What can hang from each mark:
z892: z281 z394
z413: z394
z126: z183
z573: z957
z394: z183 z207 z957
z105: z819
z957: z573
z183: z105 z126
z585: z207 z413 z460
z207: z585
z447: z585

Each row was made from one small tree. Brackets hold a mark, then the marks that hang from it, in the order of their numbers. Every link used is in the known rows. Write each row's tree.
Known rows:
(z447 (z585 (z413 (z394 (z183 z105) z207 z957)) z460)): .08 .21 -.11 -.04 .13 -.28 .21 -.35 -.31 -.44 -.24 .08 .35 .06 -.06 .11 .07 .20 -.01 .39 -.16 .13 .14 -.34 .10
(z183 z105): -.01 -.02 -.05 -.02 .06 .00 .03 .08 -.05 -.10 -.09 .01 .02 .04 -.05 .05 -.10 .04 .08 -.02 .04 .01 .04 -.02 -.02
(z207 (z585 (z413 (z394 (z183 z126) (z957 z573))) z460)): .04 -.05 .02 .00 .10 -.09 .15 -.47 -.27 -.30 -.26 .18 .34 .10 .07 .28 .21 .05 -.26 .33 -.45 -.01 .47 -.31 .11
(z447 z585): .02 .16 .10 .00 -.03 -.07 .00 .00 -.04 .02 .05 -.01 -.01 -.03 -.06 -.05 .02 -.12 .09 .03 .09 -.01 -.14 -.04 -.04
(z447 (z585 z207 z460)): .11 .09 -.04 .08 -.05 -.30 .07 -.20 .04 -.19 -.01 .20 .04 .03 -.15 .00 .06 -.13 .14 .17 -.07 -.12 -.24 -.15 .11
(z892 z281 (z394 (z183 z126) z207)): -.32 .35 -.26 -.06 .09 -.24 .02 -.04 -.02 .10 -.08 -.08 .15 .17 -.18 .11 .02 .08 -.04 .10 -.32 .09 .31 -.29 .10
(z126 (z183 (z105 z819))): -.07 -.17 -.10 -.07 .01 -.15 .04 .00 -.04 -.35 -.18 -.03 .14 .11 .09 .11 -.01 .12 .29 -.05 .12 -.14 .10 .10 .02
(z447 (z585 (z413 z394) z460)): .24 -.04 .00 .07 .01 -.16 .12 -.19 -.12 -.19 -.04 .08 .20 -.07 -.05 -.01 .19 -.10 -.10 .16 -.11 .11 -.15 -.14 -.02
(z447 (z585 z207 (z413 (z394 (z183 (z105 z819)))) z460)): .04 -.03 -.23 .05 .02 -.33 .22 -.28 -.21 -.50 -.12 .23 .32 .09 -.08 .15 .10 .10 .22 .22 -.15 -.06 .04 -.11 .05
(z183 z105 z126): -.11 -.04 -.14 -.08 .13 -.02 .03 .11 -.08 .00 -.16 -.02 .04 .09 -.06 .12 -.14 .06 -.04 -.09 -.13 -.03 .23 -.04 -.02
(z394 z183 (z957 z573)): -.12 .10 .07 -.02 .01 .03 .00 -.14 -.15 -.29 -.07 .04 .17 .12 .08 .09 .12 .13 .03 .25 -.16 -.14 .20 -.09 .06
(z413 (z394 z183 (z207 z585))): -.04 .21 .01 .03 .02 .07 .10 -.37 -.19 -.01 -.09 .04 .13 .01 .00 .15 -.02 .13 -.09 .18 -.16 .21 .10 -.22 .06
(z447 (z585 z207 (z413 (z394 (z957 z573))) z460)): .18 .08 .03 .12 .03 -.34 .14 -.39 -.13 -.63 .00 .21 .32 .08 -.13 .09 .19 -.06 -.10 .34 -.21 -.01 -.16 -.25 .07
(z573 z957): .01 -.09 .04 -.03 -.01 -.07 .01 -.03 .00 .06 -.12 .06 -.01 .01 .13 .04 .06 -.05 -.02 .20 -.07 -.04 .06 -.05 .06
(z394 z207): -.06 .19 -.16 -.01 .05 -.09 .00 -.12 .02 -.06 .05 -.02 .05 .04 -.05 .04 -.09 .11 -.05 .10 -.02 .06 .02 -.11 .06
(z447 (z585 (z413 (z394 (z183 z105 z126) z207 z957)))): -.10 .33 -.19 -.14 .23 -.14 .20 -.25 -.38 -.35 -.23 -.02 .33 .09 -.08 .16 -.03 .24 -.11 .20 -.23 .18 .35 -.28 -.01
(z892 (z394 (z183 z105) (z207 z585) z957)): -.14 .35 -.05 -.03 .11 -.24 .10 -.23 -.21 -.12 -.19 .07 .14 .08 -.12 .20 -.02 .15 .02 .22 -.07 .11 .45 -.36 .09
(z585 z207 (z413 (z394 (z183 z105) (z957 z573))) z460): .06 -.07 -.14 .07 .11 -.19 .19 -.36 -.20 -.76 -.24 .26 .42 .20 -.04 .20 .11 .23 -.08 .34 -.39 -.05 .16 -.23 .12
(z585 z207 z413 z460): .14 -.09 -.26 .07 .01 -.27 .08 -.30 .08 -.32 -.07 .26 .16 .06 -.10 .07 .04 .02 -.04 .12 -.19 -.04 .03 -.11 .11
(z207 (z585 (z413 (z394 (z183 z105) z957)) z460)): .17 -.10 .04 .02 .09 -.14 .21 -.38 -.30 -.28 -.39 .20 .27 -.01 .05 .20 .09 .11 -.04 .25 -.17 .11 .32 -.28 .10
(z394 (z183 z105) z207 (z957 z573)): -.20 .26 -.12 -.06 .12 -.09 .02 -.21 -.18 -.42 -.11 .02 .22 .22 -.02 .18 -.06 .28 .06 .31 -.17 -.10 .26 -.24 .10

Which tree is each row?
.08 .21 -.22 .03 .04 -.14 .16 -.37 -.18 -.28 -.06 .08 .29 .01 -.05 .06 .15 .13 -.08 .33 -.27 .14 .01 -.26 .07 -> (z447 (z585 (z413 (z394 z183 z207)) z460))
.14 .09 -.21 .04 .03 -.28 .05 -.52 .02 -.12 -.10 .22 .12 .00 -.06 .19 -.01 -.02 -.11 .23 -.10 .08 .22 -.29 .14 -> (z394 (z207 (z585 z413 z460)))
.00 .13 .03 .06 .08 -.17 .14 -.46 -.27 -.38 -.23 .16 .28 .15 -.01 .29 .01 .17 -.07 .49 -.26 .01 .23 -.42 .19 -> (z413 (z394 (z183 z105) (z207 (z585 z460)) (z957 z573)))
.02 .24 -.18 -.07 .16 -.28 .21 -.39 -.30 -.25 -.20 .04 .35 .06 -.04 .12 .14 .16 -.17 .37 -.33 .10 .25 -.34 .11 -> (z447 (z585 (z413 (z394 (z183 z126) z207 z957)) z460))
-.27 .31 -.18 -.10 .14 -.08 .02 -.27 -.16 -.23 -.10 -.02 .23 .21 .02 .20 .00 .24 -.10 .30 -.35 -.11 .41 -.23 .11 -> (z394 (z183 z126) z207 (z957 z573))
.08 -.17 .01 -.01 .06 -.31 .21 -.40 -.33 -.29 -.30 .19 .27 .02 .09 .26 .10 .11 .10 .27 -.04 .02 .39 -.20 .12 -> (z207 (z585 (z413 (z394 (z183 (z105 z819)) z957)) z460))
-.04 .06 -.22 -.06 .08 -.46 .13 -.56 -.22 -.29 -.27 .23 .23 .09 .03 .32 -.05 .17 .18 .38 .01 -.07 .53 -.30 .22 -> (z394 (z183 (z105 z819)) (z207 (z585 z413 z460)) z957)
-.16 .21 -.23 -.06 .09 .03 .05 -.12 -.11 -.18 -.14 .00 .14 .12 -.04 .11 -.11 .26 .07 .14 -.13 .01 .17 -.14 .06 -> (z394 (z183 z105) z207)
.05 .01 -.33 .00 .14 -.10 .18 -.29 -.17 -.37 -.22 .10 .33 .08 -.03 .14 .02 .32 -.13 .27 -.32 .14 .16 -.23 .08 -> (z585 (z413 (z394 (z183 z105) z207)) z460)
.19 .20 -.03 .01 .09 -.39 .15 -.38 -.17 -.35 -.05 .05 .26 -.03 -.09 .05 .11 .05 -.13 .35 -.05 .16 -.04 -.32 .09 -> (z447 (z585 (z413 (z394 z207 z957)) z460))
.08 -.03 -.09 .09 .06 -.16 .15 -.45 -.15 -.67 -.16 .25 .39 .16 -.01 .15 .22 .18 -.12 .37 -.40 -.04 .10 -.22 .14 -> (z585 z207 (z413 (z394 z183 (z957 z573))) z460)
.06 .18 -.15 -.02 .06 -.28 .11 -.62 -.16 -.20 -.25 .21 .21 .02 .03 .21 .05 .12 -.02 .37 -.15 .03 .41 -.37 .22 -> (z394 z183 (z207 (z585 z413 z460)) z957)
.22 .03 -.07 .12 .01 -.26 .16 -.29 -.05 -.37 -.03 .20 .22 -.02 -.16 .02 .12 -.06 -.07 .16 -.17 .09 -.21 -.17 .02 -> (z447 (z585 z207 (z413 z394) z460))
.01 -.01 -.22 .02 .10 .06 .17 -.17 -.18 -.50 -.18 .16 .29 .09 -.09 .12 -.01 .25 -.04 .01 -.28 .14 .10 -.05 -.03 -> (z585 z207 (z413 (z394 (z183 z105))))
.10 .13 -.04 .09 .02 -.20 .17 -.43 -.21 -.67 -.08 .24 .38 .12 -.07 .11 .25 .05 -.04 .41 -.35 -.04 -.03 -.26 .10 -> (z447 (z585 z207 (z413 (z394 z183 (z957 z573))) z460))
-.08 -.20 -.38 -.01 .12 -.28 .23 -.24 -.19 -.38 -.24 .21 .35 .18 -.02 .27 .05 .25 .01 .14 -.40 -.06 .35 -.07 .08 -> (z585 z207 (z413 (z394 (z183 (z105 z819) z126))) z460)
.01 .19 .07 -.01 .10 -.14 .11 -.17 -.15 -.15 -.02 -.08 .13 .00 -.04 .05 -.01 .18 -.15 .21 .01 .19 .00 -.18 .06 -> (z413 (z394 z207 z957))
.04 .21 -.15 .01 .05 -.14 .02 -.42 -.02 -.10 -.03 .12 .09 -.03 -.06 .17 -.11 -.01 -.11 .08 -.01 .16 .26 -.20 .03 -> (z394 (z207 (z585 z413)))
